Each row was made from one small tree. The marks that hang from a mark follow it in brackets, in alphabetical order. Every link used is in the known rows. Write each row's tree.
Known rows:
G(B(P) F N): [  4.1   8.0   5.0  40.6 -22.4  15.7  -2.1  10.1   8.8 -10.1 -17.4 -40.2
   2.1  -2.8  -5.9  -5.0   0.2 -25.5  17.6  13.4]
B(G): [ -7.7   3.7   3.0  -8.2  -0.5   2.8  -0.2  13.1  -0.3  -8.9  -5.8 -16.5
   0.0   1.0   5.8   6.7  -4.4  -4.0  -0.6   3.8]
B(G(F)): [ -8.0   7.5   6.8   3.0  -2.0  12.0  -6.3  12.1  -2.9  -9.2 -12.7 -14.9
   0.7  -3.5  -0.3   0.1  -5.4 -17.0   5.6   3.2]
E(B(P)): [ -2.0   5.3   9.9  17.0  -9.1  -5.6  17.6  18.2   6.0   7.6   1.5 -44.1
  -0.3 -11.7   6.8   6.1  -5.3  -3.4   6.8   8.5]
F(G): [ -4.6   1.4   5.2   2.4   7.0   0.3  -5.0   3.7   5.6 -10.7  -5.8  -4.1
  -1.6   3.4  -1.3   0.8   1.4 -12.4   9.0   8.8]
G(B N): [  1.1   4.1  -0.3  16.3 -14.4  13.2   0.1   4.0   7.4 -20.0  -9.8 -26.0
  -0.6   4.2  -7.0  -2.8   5.3 -12.8   7.7   3.5]
N(G(B F(E P))): [-13.3  10.9   2.2  25.3   6.6  16.6  -9.1   8.1  13.8 -14.5 -30.8 -38.2
  -0.1  -7.2 -12.3  11.5  13.5 -30.3  32.5  21.5]
P(B(G(F(T) N))): [ -9.0  16.7  -7.7  26.9  -3.9  14.0   7.4  19.3   5.4 -15.7 -11.9 -41.6
   1.8   0.0  -8.3 -31.0  -9.7 -23.8   7.0   9.9]
G(N): [  6.8   1.8  -8.4   5.0 -12.7   3.3   6.7  -5.9   4.7 -12.2  -1.2   0.7
  -0.7   7.2  -3.3  -3.2   1.9  -4.2   5.5   8.0]
P(B(G(N))): [ -5.6   8.2  -8.3   5.6  -8.7   0.1  13.6   9.9  -3.2 -28.0  -4.2 -27.5
   0.5  12.3   1.5 -17.1  -4.2  -9.4  -0.9  13.0]
G(B F(E)): [ -9.0  10.7  12.6  12.1   0.4  19.3 -11.0  -1.0   4.6 -24.4 -22.7 -42.2
  -1.5  -9.3 -14.1  -4.1   0.5 -25.5  16.5   6.2]
G(B(P) N): [  4.5   4.6   1.2  30.5 -20.1   6.1   6.8  11.4  10.7  -7.3  -9.8 -41.5
   1.4   0.9   0.5   1.4   2.0 -12.6  10.9  14.6]
N(G(B F(T))): [-11.3   7.2   3.7  37.1   5.5  28.0  -8.5  25.2  12.4   3.9 -19.6 -31.0
   0.0 -19.9 -13.8  -4.9   6.3 -24.1  27.0   1.8]
F(E): [ -3.1   4.5   1.2  -8.8   3.7   0.8   1.3  -8.6   4.8 -13.6  -5.8 -16.7
  -2.4  -1.2  -3.9   1.7  -1.1  -4.1   9.1  12.8]
E(B(G(F(T)))): [-16.9  17.1  11.9  16.0   1.8  18.7   5.1  32.9  11.0  -1.0 -10.9 -59.8
  -1.0 -20.2  -5.2  -6.0 -11.3 -21.1  10.9  -3.3]
N(G(B(P) F(E))): [ -7.9   7.8   9.5  30.8  -2.9  16.8  -2.2  13.6   9.0 -14.1 -26.2 -46.1
  -1.2 -16.6  -6.1   6.8   5.9 -26.7  38.6  29.5]
N(G): [-2.7 -3.0 -4.8  4.8  2.2  3.6  6.2  7.3  1.0 -1.8 -2.9 10.4 -1.6 -5.0
 -0.3  7.8  8.4 -1.4 17.8 10.6]
F(E P T): [ -7.1  12.6  -7.6  12.1  15.5  -0.8  -0.8   4.2  24.7  10.5 -10.9 -39.1
   0.8  -3.1  -5.7   0.3  -0.3  -9.4   7.6  14.9]
E(B(G(N) P)): [ -4.0  11.0   4.7  14.6 -21.8   0.5  25.7  25.3  10.7 -14.2  -5.0 -59.9
  -0.7  -3.5   8.6   9.1  -6.8 -11.7  12.5  20.9]

Write each row's tree:
[-12.4  18.4  10.0  14.7   7.3  15.5   8.8  11.2  16.1  -6.5 -10.9 -62.0
  -3.2 -23.1 -14.8 -11.5  -7.6 -21.9  20.5   5.6]  G(F(E(B) T))
[ -7.3  14.5   6.6  10.3 -17.7  16.0  12.7  16.3   4.5 -27.3 -12.7 -43.7
  -1.7  -6.1  -5.0  -0.4  -5.0 -23.9  14.5   8.5]  E(B(G(F N)))
[ -2.9  12.8   4.0  18.1 -12.8  22.7  -4.0  -6.3   9.8 -36.7 -23.4 -40.1
  -1.8  -2.0 -17.2  -7.0   1.8 -29.3  23.1  14.0]  G(B F(E) N)
[ -9.2  16.7  -3.9   7.2  -6.5   9.7   9.7  -0.4  -1.0 -44.7 -18.3 -42.0
  -1.1   6.6  -8.5 -23.2  -6.4 -26.0  14.7  25.4]  P(B(G(F(E) N)))
[  2.7  10.5  -3.2   6.0 -10.2  12.7   2.3 -16.2   7.1 -29.1 -14.9 -14.5
  -2.4   1.9 -13.9  -8.6   0.2 -20.7  22.0  19.9]  G(F(E) N)
[-10.2   8.8  12.8   8.7  -9.2  -2.7  17.3  32.0   5.0  -1.4  -3.0 -60.8
  -0.1 -10.9  12.0  12.3  -9.3  -7.4   5.9  12.4]  E(B(G P))
[ -1.1  14.4  -2.6  33.3 -14.3  14.6   8.3  23.9  17.5   1.9 -13.9 -43.2
   2.2  -6.1  -0.1  -6.9 -12.0 -22.9  17.2  20.1]  B(G(F(T) N) P)
[-13.4   9.6  -5.7  10.2   7.8  -9.0   5.3  18.9  -0.2  -3.1  -8.1 -33.3
   3.9  11.0   6.9  -5.0  -3.1  -9.0  -8.4  10.0]  F(P(B(G)))
[  0.8   8.0   2.6  26.7 -17.0  21.7  -5.1   1.7   4.9 -21.3 -17.2 -24.9
   0.4   0.3 -13.8  -8.3   2.9 -25.2  14.2   1.4]  G(B F N)
[-13.9  11.8   4.2  35.4  16.6   8.6 -12.6  25.9  27.7   4.9 -19.2 -51.0
   1.5  -1.0  -7.0   2.0   4.5 -26.4  10.1   5.8]  F(G(B) P T)
[-11.9   8.8   9.3  25.3  10.5  15.1 -10.0  22.8  19.5  -5.3 -14.9 -44.6
  -1.0  -7.7  -7.5  -6.8   0.0 -22.9  12.4   0.2]  F(G(B) T)
[  1.0  13.0   5.7  31.8 -18.7  15.8   0.6   1.2  13.5 -24.5 -23.5 -56.0
  -0.3  -4.1  -9.6  -4.8  -0.9 -29.4  25.8  25.4]  G(B(P) F(E) N)
[  0.3  15.3  -6.4  17.1  -3.5  18.1   3.9  -5.1  19.0 -15.3 -14.5 -29.0
  -1.8  -6.4 -17.5 -16.8  -4.2 -22.4  22.8  16.9]  G(F(E T) N)
[ -7.6  16.4  -3.8  21.7  13.3   8.5  -7.8   3.1  22.0   7.6 -17.9 -37.6
   1.7  -7.0 -12.0  -5.2  -1.5 -22.3  15.3  12.9]  G(F(E P T))
[ -7.2  15.7   6.4   5.3 -17.2   1.2  27.5  16.4  15.3 -27.9 -10.8 -77.0
  -3.2  -3.9   5.1   9.4  -8.3 -15.8  20.9  33.0]  F(E(B(G(N) P)))
[  2.3   5.5  -3.5  11.9 -18.7  -0.5  13.3  15.2   8.2  -9.2  -6.6 -30.9
   1.1   5.7   9.9   7.0  -6.3  -8.2   8.6  24.9]  B(G(N) P)
[ -7.5  13.5  -3.9  40.3   3.6  11.7  -4.4  20.3  33.4  -7.3 -20.4 -50.4
   1.4   6.6 -10.1  -1.6   6.8 -30.4  15.8  13.7]  F(G(B N) P T)
[ -0.7   7.8  -5.9  19.8   1.7   8.9   4.1   7.7  22.5  -9.9  -7.2 -17.4
  -2.1   3.3  -8.5 -10.9  -1.0 -18.4  17.0  14.9]  F(G(N) T)
[ -9.6   8.7  15.4  20.7   2.7   4.9  -2.2  11.7  16.3 -23.1 -21.3 -62.1
  -2.2  -3.5  -1.1   5.6  -0.9 -25.7  23.6  28.0]  F(E G(B(P)))
[  0.3   5.7   6.6  34.3 -13.7   6.9   1.1  14.0  16.9 -20.4 -16.1 -42.9
  -0.4   5.6  -0.1   1.5   2.3 -24.9  19.8  23.4]  F(G(B(P) N))
[ -5.6  10.9  14.3  27.0  -6.3  13.4  -6.2   6.7   7.7 -12.6 -22.4 -57.3
   0.4 -11.2  -5.9  -1.5  -3.5 -25.6  19.4  18.0]  G(B(P) F(E))
[ -7.4  11.3   3.2  -0.2 -15.3   6.7  21.9  18.1   6.9 -25.8  -4.7 -44.0
  -2.6  -0.9   1.1   4.0  -3.1 -11.3   8.3  10.3]  E(B(G(N)))
[-17.0  16.4   4.8  26.8  20.2   9.3 -11.7  17.2  32.3  -8.9 -25.2 -68.1
  -1.0  -2.1 -10.6   2.3   4.0 -30.7  19.4  18.2]  F(E G(B) P T)
